What can hang from each mark
q_631: q_132 q_374
q_113: q_26
q_709: q_859
q_132: q_766
q_374: q_631 q_766
q_619: q_26 q_766
q_26: q_619
q_766: q_113 q_132 q_374 q_619
q_859: q_766

Each row was made from one small tree. The marks that hang from a mark follow it in brackets, in the order of their numbers. Every link used is in the known rows. Write each row's tree.
Known rows
q_709{q_859}: [-0.24  0.40  0.56  0.12  0.85  0.29 -0.03  0.58  0.51 -0.43  1.39 -0.08
  0.63  0.14  0.11  1.54 -0.17 -0.69 -0.45 -0.54]
q_113{q_26{q_619{q_766{q_374{q_631}}}}}: [ 0.94 -0.65 -1.10 -0.26 -2.21 -0.25 -0.08  0.77  3.83  0.55  1.98  0.35
  0.22 -0.34 -0.09 -2.50 -0.09  0.63  1.06  0.20]
q_132{q_766{q_113}}: [ 1.00 -0.06  0.24  0.63  0.12  0.15  0.98  0.33  0.47 -0.24 -0.10 -0.67
 -0.11 -0.52  0.52 -0.61  0.61  0.46  0.22 -0.02]
q_619{q_26 q_766{q_113 q_132 q_374{q_631}}}: [ 0.26 -0.42 -1.59  0.10 -1.39 -0.45  0.95  2.70 -0.41  0.59  2.48  0.18
  1.12 -0.80  0.37 -4.24  0.48  0.20  0.60  0.64]
q_619{q_26 q_766{q_113 q_132 q_374}}: [-0.19 -0.33 -0.66  0.06 -1.51 -0.47  0.61  2.52  0.09  0.49  1.46  0.62
  2.15 -1.59  0.25 -3.42  0.51  0.51  0.33 -0.03]
q_374{q_631 q_766{q_113 q_132 q_619{q_26}}}: [-1.31 -0.32 -1.28  0.08 -1.38 -0.60  1.05  0.31 -0.90  0.30  4.40 -0.38
 -1.28  0.10  0.37 -1.25  0.14 -0.03  0.86  0.39]
q_631{q_132}: [ 0.23 -0.19  0.14 -0.42 -0.06 -0.03  0.15 -0.01  0.12  0.27  1.41  0.20
 -0.14  0.90  0.31 -1.46 -0.30 -0.09 -0.64 -0.34]
q_113{q_26}: [ 0.34 -0.19  0.66 -0.52 -0.52 -0.03 -0.16 -0.33  1.48  0.08  1.60  0.07
 -1.63 -0.30 -0.22 -1.49 -0.18  0.40  0.34 -0.36]
q_26{q_619{q_766{q_113}}}: [ 1.32 -0.32 -0.99  0.98 -1.08 -0.33  0.60  1.09  2.04 -0.15  0.07 -0.07
  1.45 -0.68  0.23 -0.24  0.33  1.01  0.18  0.23]
q_26{q_619{q_766{q_374}}}: [ 0.22 -0.34 -0.87  0.25 -1.77 -0.22 -0.25  0.92  2.85  0.35 -0.62  0.67
  2.88 -0.83  0.01 -0.14  0.13  0.54  0.38 -0.16]
q_631{q_374{q_766{q_113 q_132}}}: [-0.86 -0.26 -1.48  0.92 -0.21 -0.03  0.82 -0.64 -0.50 -0.12  1.37  0.62
 -1.28 -1.15 -0.09  2.18  0.25  0.03 -0.56 -0.30]
q_859{q_766}: [ 0.83  0.13 -0.08 -0.19  0.55  0.22  0.32 -0.57  0.77  0.42 -1.14  0.18
  0.90  0.22  0.49 -0.73  0.07 -0.32  0.00 -0.14]
q_859{q_766{q_113{q_26} q_132 q_374{q_631} q_619}}: [-0.25 -0.39 -1.22  0.00 -0.31 -0.37  0.72  0.61  1.33  1.13  2.34  0.46
 -0.51  0.02  0.42 -2.21 -0.23 -0.83  0.93 -0.31]
q_374{q_631 q_766{q_113 q_132 q_619}}: [-1.47 -0.21 -1.48  0.63 -0.70 -0.36  1.12 -0.30 -0.66  0.11  2.79 -0.21
 -1.61  0.22  0.39  1.13 -0.11 -0.48  0.75  0.34]
q_859{q_766{q_132 q_374{q_631}}}: [-0.11  0.22 -1.78 -0.42  0.09  0.10  0.50  0.44 -0.05  1.19  0.10  0.79
  0.85 -0.01  0.73 -1.26 -0.05 -1.36  0.77 -0.05]
q_374{q_631{q_132} q_766{q_619}}: [-0.96 -0.66 -0.32 -0.27 -0.81 -0.20  0.57 -1.39  0.57  0.26  3.22 -0.29
 -1.43  2.03  0.39 -0.61 -0.50 -0.27 -0.14  0.29]
q_631{q_132{q_766{q_619}} q_374}: [ 0.14 -1.09  0.12  0.04 -0.37 -0.16  0.49 -1.42  0.65  0.22  2.46 -0.29
  0.41  0.61  0.52  0.26  0.15 -0.27 -1.46 -0.63]
q_374{q_631{q_132}}: [ 0.70 -0.30 -0.79 -0.40  0.06 -0.03  0.50  0.11 -0.33  0.39  2.40 -0.24
 -1.20  1.69  0.46 -2.35 -0.33 -0.39 -0.33  0.37]
q_619{q_766{q_113{q_26} q_374{q_631{q_132}}}}: [ 1.31 -1.02 -0.30  0.03 -0.94 -0.19  0.82  1.53  2.39  0.43  2.88  0.16
 -0.91  0.72  0.11 -5.32 -0.17  0.73 -0.15  0.43]

Write each row's tree
[ 0.98 -0.84 -0.12 -0.15 -0.83 -0.48  1.32  0.69 -0.05  0.41  4.61 -1.24
 -0.42  1.40  0.93 -4.42  0.35  0.27 -0.01  0.30]  q_374{q_631{q_132{q_766{q_113 q_619{q_26}}}}}
[-0.44 -0.67 -0.17 -0.49 -1.45 -0.34  0.33  0.55  0.61  0.61  2.50 -0.65
  1.08  0.30  0.41 -2.79  0.45 -0.12  0.83  0.23]  q_132{q_766{q_374{q_631} q_619{q_26}}}
[ 0.29  0.18 -2.00  0.39  0.51  0.03  0.99  1.24 -0.22  1.01  0.01  0.62
  0.60 -0.01  0.64 -1.60  0.12 -1.00  0.67  0.10]  q_859{q_766{q_113 q_132 q_374{q_631}}}
[-0.11 -0.62  0.60  0.44 -0.34 -0.47  0.22  0.16  1.37 -0.06  2.25 -0.31
 -1.35  0.04 -0.25 -0.91 -0.17  0.50  0.23 -0.24]  q_766{q_113{q_26} q_619}
[ 0.62 -0.67  0.45  0.45 -0.98 -0.16  0.32  1.46  2.72  0.02  0.40  0.38
  0.24 -0.96 -0.30 -3.02  0.15  1.12  0.17  0.03]  q_619{q_766{q_113{q_26} q_374}}
[-0.28 -0.91 -0.61  0.13 -0.69 -0.71  0.49  1.78 -0.14  0.71  3.87 -0.23
  0.51  1.71  0.06 -4.31 -0.11  0.08 -0.23  0.35]  q_766{q_113 q_374{q_631{q_132}} q_619{q_26}}
[ 0.09  0.09  0.44  0.91  1.53  0.06  0.70  0.49  1.18 -0.18  0.81 -0.32
  1.71  0.70  0.54  1.36 -0.07 -0.91 -0.59 -0.57]  q_709{q_859{q_766{q_113 q_619}}}
[ 0.63 -0.45 -1.75  0.26 -1.62 -0.25  0.09  1.04  2.38  0.49  0.40  0.28
  1.79 -0.02  0.14 -0.97  0.10  0.23  0.67  0.56]  q_26{q_619{q_766{q_374{q_631}}}}
[ 0.78 -0.75 -0.29  0.37 -0.18 -0.24  1.36  0.14  0.23  0.22  3.05 -1.09
 -0.75  1.56  0.93 -2.11  0.11 -0.20 -0.15  0.28]  q_374{q_631{q_132{q_766{q_113 q_619}}}}
[-0.44 -1.32  0.20  0.50 -0.65 -0.34  0.53 -1.52  2.09 -0.07  4.06  0.22
 -2.45  0.62 -0.36 -0.47 -0.32  0.77 -1.23 -0.58]  q_631{q_132 q_374{q_766{q_113{q_26} q_619}}}
[-0.30 -0.68  0.94  0.32 -0.95 -0.25  0.36  0.30  2.54  0.21  1.49 -0.19
 -0.13 -0.68  0.04 -1.45  0.23  0.50  0.67 -0.64]  q_132{q_766{q_113{q_26} q_374 q_619}}
[ 0.69 -0.48  0.53  0.27  0.17 -0.25  0.56 -0.33  2.18  0.34  1.08 -0.14
 -0.48  0.24  0.20 -1.72 -0.09  0.22  0.20 -0.42]  q_859{q_766{q_113{q_26} q_619}}
[-1.43 -0.53  0.26 -0.31 -1.22 -0.58 -0.51  0.85  0.37  0.53  1.54  0.23
  1.95  0.03 -0.30 -1.61  0.05  0.10  0.21 -0.22]  q_766{q_374 q_619{q_26}}
[-0.87 -0.30 -0.19  0.10 -0.74 -0.59  0.39  0.34  0.40  0.28  3.28  0.13
 -1.45 -0.71  0.09 -0.32 -0.24 -0.15  0.51 -0.68]  q_766{q_113{q_26} q_132 q_619}
[-0.86 -0.53  0.75 -0.52 -1.57 -0.35 -0.04  0.40  1.06  0.50  1.52 -0.24
  2.11 -0.48  0.32 -1.99  0.47  0.21  0.54 -0.44]  q_132{q_766{q_374 q_619{q_26}}}
[-1.75 -0.21 -0.38  0.09 -1.48 -0.59  0.72  0.16 -0.50  0.20  3.31  0.06
 -0.25 -0.69  0.24 -0.41  0.18  0.27  0.55 -0.32]  q_374{q_766{q_113 q_132 q_619{q_26}}}
[ 0.35 -0.14 -0.86  0.53 -0.59 -0.24  1.02  1.32 -0.26 -0.04  0.73  0.20
  0.75 -1.24  0.56 -0.81  0.29  0.15  0.02  0.09]  q_619{q_766{q_113 q_132}}
[-1.28 -0.40  0.19  0.91 -0.46 -0.25  0.59 -0.64  0.76 -0.33  0.75 -0.25
 -0.52  0.23 -0.10  1.38  0.01  0.47  0.10  0.10]  q_374{q_766{q_113 q_619}}
[-0.02  0.06 -1.98  0.04 -1.81 -0.24  0.81 -0.26  2.13  0.37  3.96  0.25
 -3.17 -0.62  0.21 -0.25 -0.16  0.35  1.63 -0.28]  q_374{q_631 q_766{q_113{q_26{q_619}} q_132}}
[ 0.77 -0.89 -0.45 -0.77 -1.53 -0.30  0.44  1.58  0.91  0.73  2.86  0.08
  1.40  0.95  0.38 -5.93  0.08  0.39 -0.27  0.60]  q_619{q_26 q_766{q_374{q_631{q_132}}}}
[-1.20 -0.41 -0.85  0.11 -1.18 -0.38  0.95 -0.59  0.82  0.22  4.37 -0.14
 -3.25 -0.07  0.17 -0.43 -0.30 -0.07  1.06  0.02]  q_374{q_631 q_766{q_113{q_26} q_132 q_619}}
[ 0.41 -0.43 -1.04  0.51  0.28 -0.13  0.63  1.61  0.07  0.52  1.51  0.16
 -0.35  1.43  0.10 -2.78 -0.16 -0.12 -0.26  0.38]  q_766{q_113 q_374{q_631{q_132}}}
[ 0.72 -0.89 -0.35 -0.05  0.05 -0.31  0.69  0.33  2.41  1.06  2.76  0.21
 -0.57  1.75  0.38 -4.23 -0.44 -0.29  0.00 -0.17]  q_859{q_766{q_113{q_26} q_374{q_631{q_132}} q_619}}
[-1.07 -0.49 -1.19  0.21 -0.87 -0.59  0.39  1.14  0.49  0.72  3.50  0.30
 -1.40 -0.15 -0.05 -1.40 -0.30 -0.53  0.93 -0.14]  q_766{q_113{q_26} q_132 q_374{q_631} q_619}
